(in the rows, 128 means zero)
Known rows, with every step that occurs
tamuku kuri pimag bodim neka vekotol: [149 119 120 110 121  73  93 152  56 130  99  87 123 115 139  99 127 120
 153 136 103 183 129  61 102 147 126 177 133 120 144  97 144 166 122 148
 154 149]
fisir kuri: [137 141 119 156 118 151 145 112 142 152 118  83 123 140 147 112 115 109
 117 144 122 136 148 136 121 171 120 152  89 130  88 138 117 136 121 125
 145 123]
vive neka vekotol fisir kuri: [176 127  99 145 158 110 125 106 103 131 144  59 155 136 151 111  87  77
  98  78  92 179 167  82  75 193  94 160 107 113  63 152  94 127 113  97
 152 126]
fisir vive neka vekotol pimag bodim: [161 115 140  97 171 111 114 118 105 112 175 137 145 107 110  84 107 126
 122  29 159 200 135 118 150 132  86 163  85 109 108 193 124 175  89 154
 125 162]
pimag kuri fisir: [125 119 152  99 124 136 142 107 139 153 116 113 180 158 138 102 143 105
 133 140 121 128 170  89 117 105  86 152 152 123 132  98 139 114  65 113
 151 130]
kuri fisir vive neka vekotol pimag: [157  84 157 114 164 114  80 118  91 121 156 121 162 158 106  76  59  96
 111  38 154 222 189  70 111  95 119 157  82  75  73 185  90 131 109 101
 138 158]
vekotol pimag: [130  89 140 133 134 140 111 124 105 124 132 128 114 126 133  84  99 131
 124  87 125 143 161 145 147  99 111 130  94 112  98 162 104 148 119 112
  99 112]
pimag bodim: [138 147 142 105 138 128 155 129 140 133 145 134 133  95 132 122 164 157
 136 116 120 114 122 143 137 150 108 140 138 139 154 138 149 146  86 158
 132 130]
fisir vive neka: [139 134  99 108 135 106 119 146 120 101 177 184 142 129  98 135  96 122
 100 100 163 173 120 126 118 107  92 173  70 117  98 157  89 121 144 121
 131 151]
ravazi zove fisir kuri pimag bodim: [ 81 152 137 141 125 183 140  88 120 117 127  85 107 101 186  84 146  96
 132 129 118 133 172  80 113 162 129 186  90 112 129 149 119 123  78 114
 127 120]
fisir kuri pimag bodim: [114 132 139 143 130 145 124 121 116 158 116  80 129  97 171 101 145 113
 141 136  87 123 155 141 112 171 111 172 107 114 106 147 129 149  88 124
 155 134]
danen fene: [120 131 114 118 113 123  95 159 143 120 105 162 137 108  82 107 124 144
 117 148 157 141 126 120 143 143 114 114 122 129 130 131 168 114  92 136
  80 120]
zudibun ravazi zove fisir kuri: [101 150 112 146 138 219 158  58 101 115 123  91  78 150 177 109 134 113
  93 113 164 157 152 101 117 156 136 144  41 132 123 140 113 101 108 126
 133 125]
vive neka vekotol pimag: [155  95 119 127 173 121  73 124  78 117 139 115 117 145 125  85  85  95
 103  45 141 195 164 104 142 129 114 126  89  74  85 191 102 133 135 117
 119 143]
ravazi zove fisir kuri pimag: [ 68 128 121 168 119 191 111  86  96 116 114  73  98 132 180  90 114  62
 124 142 123 146 189  64 103 148 158 177  74  94  88 141  98  96 121  82
 124 107]
bodim neka vekotol fisir: [187  96 122 113 142  66 123 130  88 117 143  87 168 116 131 105  94 107
 126  98 107 194 152  50  85 183 105 152 149 132 134 108 133 129 117  95
 120 109]
ribak danen zudibun: [107 148 155 119 143 124 157 115  87  93 148 167  97 128 103 154 150 114
 143 161 149 180 124 130 113 152 125 147 150 129 127  70 148 132 128  97
 110 139]
pimag bodim neka livut: [172 103 166 121 133  60  95 158 141 115 158 127 134 121 132 132 138 143
 104 138 149 168 108  94 128 163  85 181 125 107 205 115 145 153  94 142
 113 104]
zove fisir kuri pimag: [ 72 128 129 170 113 185  99 111  94 154 117  67 103 133 184  96 109  71
 128 150  99 151 178  95 107 145 157 165  89 109  91 137  92 121 121  94
 134 125]
kuri pimag bodim neka livut: [157  85 166 132 127  62  64 162 112 115 147 106 128 116 146 123 133 126
 118 146 127 165 122  75 114 155  95 184 115  85 188 116 137 151 110 119
 124 104]
tamuku kuri fisir vive neka: [135 131 110 102 112 106 132 144 104 118 151 181 156 145  99 117  95 112
 117 102 137 183 143  89  91  46 105 192  88 121  86 125  68 125 119 114
 163 169]
danen zudibun ravazi zove: [134 117 127 109 168 178 181  82  69  52 136 158  48 136 139 150 146 137
  90 117 184 146 100 131 118 144 119 128  86 132 144  99 167  99 124 116
 114 130]
ribak pimag bodim: [111 144 161 110 134 140 111 127 141 120 147 133 127  95 130  91 161 138
 165  84 112 144 122 118 129 134 136 133 151 100 167 131 141 156  74 162
 137 126]
ravazi zudibun: [ 99 126 114 146 138 145 116 144 114 112 145 146 118 135 139 129 145 115
 102 133  80 148 111 107 121 139 101 102  98 125 123  91 137 166 127 101
 116 141]
danen zudibun ravazi: [136 106 135 112 147 173 154 114  50  98 143 154  55 136 141 156 148 148
 102 127 154 150  85 189 115 134 128 109 108 149 136  84 157 119 130 131
 131 152]
vekotol pimag bodim neka: [159 104 140 109 128 105 135 166 107 123 143 149 111  99 134  63 118 170
 118 130 123 153 145 143 152 145  60 158  87 124 153 120 121 156  97 129
 100  89]
neka vekotol: [150 130 132 131 150 114 103 104 104 129 125  77 140 145 116 129 120 105
 135  97 141 168 126  72 116 155 159 118 146 116 119 142 160 129 137 141
 148 152]
tamuku kuri: [125 131  87 120  92 117 148 125 102 131 101 132 113 131 125 121 135 129
 145 133 112 141 116 119 115  75 130 142 123 148 116 109 117 157 139 140
 146 149]
kuri fisir: [134 120 174 125 133 136 120 124 129 139 127 115 169 146 131 116 124 116
 131 129 112 125 172  94  92 107 140 141 156 118 126 109 122 106  99  99
 149 135]
fene danen zudibun: [151 113 135 102 155 103 209 127  71  99 187 160 103 122 119 131 119 138
 112 177 144 145 116 165 106 158 127 145 159 142 121  87 154 131 158  97
 126 142]
zove fisir kuri pimag bodim: [ 87 144 146 139 121 171 124 107 118 151 130  79 118 102 192  87 151 101
 140 130  96 133 163 119 114 158 128 177 107 127 125 139 112 138  83 126
 138 127]

Rows
[153 106 154 111 164 133 116 105 106 124 134 100 129 110 134  82 131 131
 144  57 130 163 147 122 146 149 115 125 132 114 131 181 149 166  79 158
 122 141]  neka vekotol pimag bodim
[107 108 156  87 109 138 108  86 152 145 155 137 201 145 104  79 121  91
 155  85 164 185 157  71 115  88 119 178 117 117 125 112 143 149  42 124
 158 146]  ribak pimag kuri fisir vive
[179 129 139 105 148  75 116 143 100 120 135  93 135 116 125 110 137 146
 128 121 134 181 118  74 128 189 109 156 131 124 156 110 161 149 105 155
 134 129]  pimag bodim neka vekotol
[128  80 160 104 134 148 131 102 125 150 114 113 166 157 147  60 122 101
 120 103 125 139 201 105 127  84  77 141 120 108 113 127 120 138  59 102
 131 121]  vekotol pimag kuri fisir
[135 116 142 114 121  81 106 175  93 115 131 131 115  90 155  95 132 149
 134 171 104 141 138 117 115 149  91 173 111 114 162  91 123 135 111 118
 121 105]  kuri pimag bodim neka
[155 115 147 118 141  75  89 151  74 124 124  93 132 112 134  98 125 121
 142 130 109 186 139  68 111 177 130 165 127 105 154 108 155 145 118 135
 145 129]  kuri pimag bodim neka vekotol
[162 126 113 117 160  90  98 121 107 109 170 128 144 147  92 135  92 100
 110  69 171 215 123  75 116 144 125 165  89 105  91 166 118 134 148 137
 149 173]  fisir vive neka vekotol
[168  75 142 129 147  99  83 137  73 125 126  98 115 138 122  71  79 120
 114  89 142 202 162  84 140 146 117 137  94 101 114 144 130 151 131 113
 114 116]  bodim neka vekotol pimag
[152  83 119 153 129  89  91 123  69 139 113  31 148 121 175  81  78  70
 124 130  78 188 184  57  65 197 118 183 111 103  83 121 111 134 124  68
 145 107]  bodim neka vekotol fisir kuri pimag
[152  88 101  92 154 108 107 102 106 130 151 120 143 152 115  73 100  88
 109  50 182 211 148 100 161 116  61 161  66 106  97 173 126 170  94 143
 130 159]  fisir vive neka vekotol pimag kuri
[117 122 137  85 130 120  89 119 127 118 172 177 176 144 110  90 110  96
 121  72 155 202 152  82 102  87  84 187  93  88 118 118  92 123  76 115
 159 152]  ribak pimag kuri fisir vive neka
[165 109 140 134 141  89  97 142  87 143 113  48 127 116 157  87 114 107
 128 143 105 185 157  75 106 210 119 182 105 102 120 113 153 143 114 128
 159 126]  fisir kuri pimag bodim neka vekotol
[143 106 106 154 147 104  72 113  65 130 122  51 147 126 173  99  84  51
 111  92  75 177 194  64  62 173 112 177 102  85  64 154  86 111 136  71
 156 131]  vive neka vekotol fisir kuri pimag
[128 117 133 101  94 130 143 107 119 145 138 138 175 140  95 103 106 114
 152 112 143 171 150  88  91  49 133 188 120 159  98 113 112 160  96 120
 165 175]  tamuku kuri fisir vive
[140 112 142 138 151 120 116  94 103 152 129  41 157  97 174  92 129  77
 153  89  74 148 173  90  74 196 119 168 141 118 100 148 139 152  72 113
 160 137]  neka vekotol fisir kuri pimag bodim
[106 145 104 110 127 128 129 140 118  97 191 180 134 133 110 125  95 114
 101  90 177 188 123 106 120  99 116 172  67 125 120 153  74 112 134 124
 115 150]  zove fisir vive neka
[150  90 145 102 167 124  93 112 100 137 123 111 169 170 132  73 106  84
 105  71 128 181 202  66 116  94  74 148 111  85 108 140 112 121  80 107
 150 145]  vive neka vekotol pimag kuri fisir
[149  77 160 107 149 136 112  83 112 157 115  80 176 166 143  64 118  83
 128  79 128 168 200  66 126 109 102 139 136 103 114 142 146 140  62 116
 148 145]  neka vekotol pimag kuri fisir
[ 84 147 128 124 128 181 154  84 125  83 140 138 103 132 140 114 138  99
 113 124 171 141 156  53 131 120 148 134 104 123 152 145 113 102 119 120
  85 113]  ravazi zove fisir
[163  98 136 114 151  70 105 131  66 116 137  75 160  96 154  90 107 105
 147  93  83 172 157  49  74 187 101 168 154 122 143 112 137 146  94  97
 132 114]  kuri pimag bodim neka vekotol fisir
[193 130 124 133 142  95 163 112 112 145 145  46 163 110 154  83 109 108
 123 112  97 185 161  83  86 230  79 179 121 143 108 122 136 152  78 121
 140 109]  pimag bodim neka vekotol fisir kuri
[127 134 112 111 156 120  98 114  95 106 181 127 140 153 105 124  91  83
 108  62 178 228 124  52 115 128 141 155  88 114 112 173 106 122 139 139
 137 172]  zove fisir vive neka vekotol
[165  76 156 102 136 105 109 116  95 144 112  86 169 166 132  49 102  96
 119 114 132 188 205  56 124 114  80 154 116 102 128 107 133 139  66 104
 133 118]  bodim neka vekotol pimag kuri fisir
[ 96 156 115 158 115 197 159  70 138 118 135  86  99 140 163 101 122  86
 102 139 156 144 176  77 128 159 128 170  71 117 105 147 107 106 110 112
 111 104]  ravazi zove fisir kuri
[164 106 122 111 144  96 135  81 119 123 176  98 191 124  98 112  85  90
 147  49 154 197 136  65  96 154 132 164 137 154 114 149 140 155  99 120
 137 154]  neka vekotol fisir vive
[129 126 137 132 130 136 141 109 113 145 127  73 145  83 187  87 138 103
 144 112  65 117 165 123  92 179  92 182 135 125 107 142 113 145  78 101
 145 121]  vekotol fisir kuri pimag bodim
[145  75 155  93 141 130 119  71 120 157 149  99 199 156 105  71  93  84
 140  58 175 213 180  67 130  98 107 169 110 122 100 152 147 171  48 130
 151 166]  neka vekotol pimag kuri fisir vive
[160 130 100  98 141  87 131 130 119  99 186 171 170 113 111 121  89 117
 107  69 142 179 135 114  93 117  66 182  95 133 100 154  74 125 120  95
 124 141]  vekotol fisir vive neka
[135 124 122  84 136 108 131 128 136 120 169 170 181 149 107 110 112 103
 101 105 161 177 153  93 116  97  64 191  88 119 107 125  94 117  85 112
 156 156]  pimag kuri fisir vive neka
[143  97 124  88 133 116 119 127 121 123 167 172 176 149 110  76  91  96
 102  75 160 180 170 109 132  71  53 190  69  98  89 153  79 135  82 108
 134 149]  vekotol pimag kuri fisir vive neka
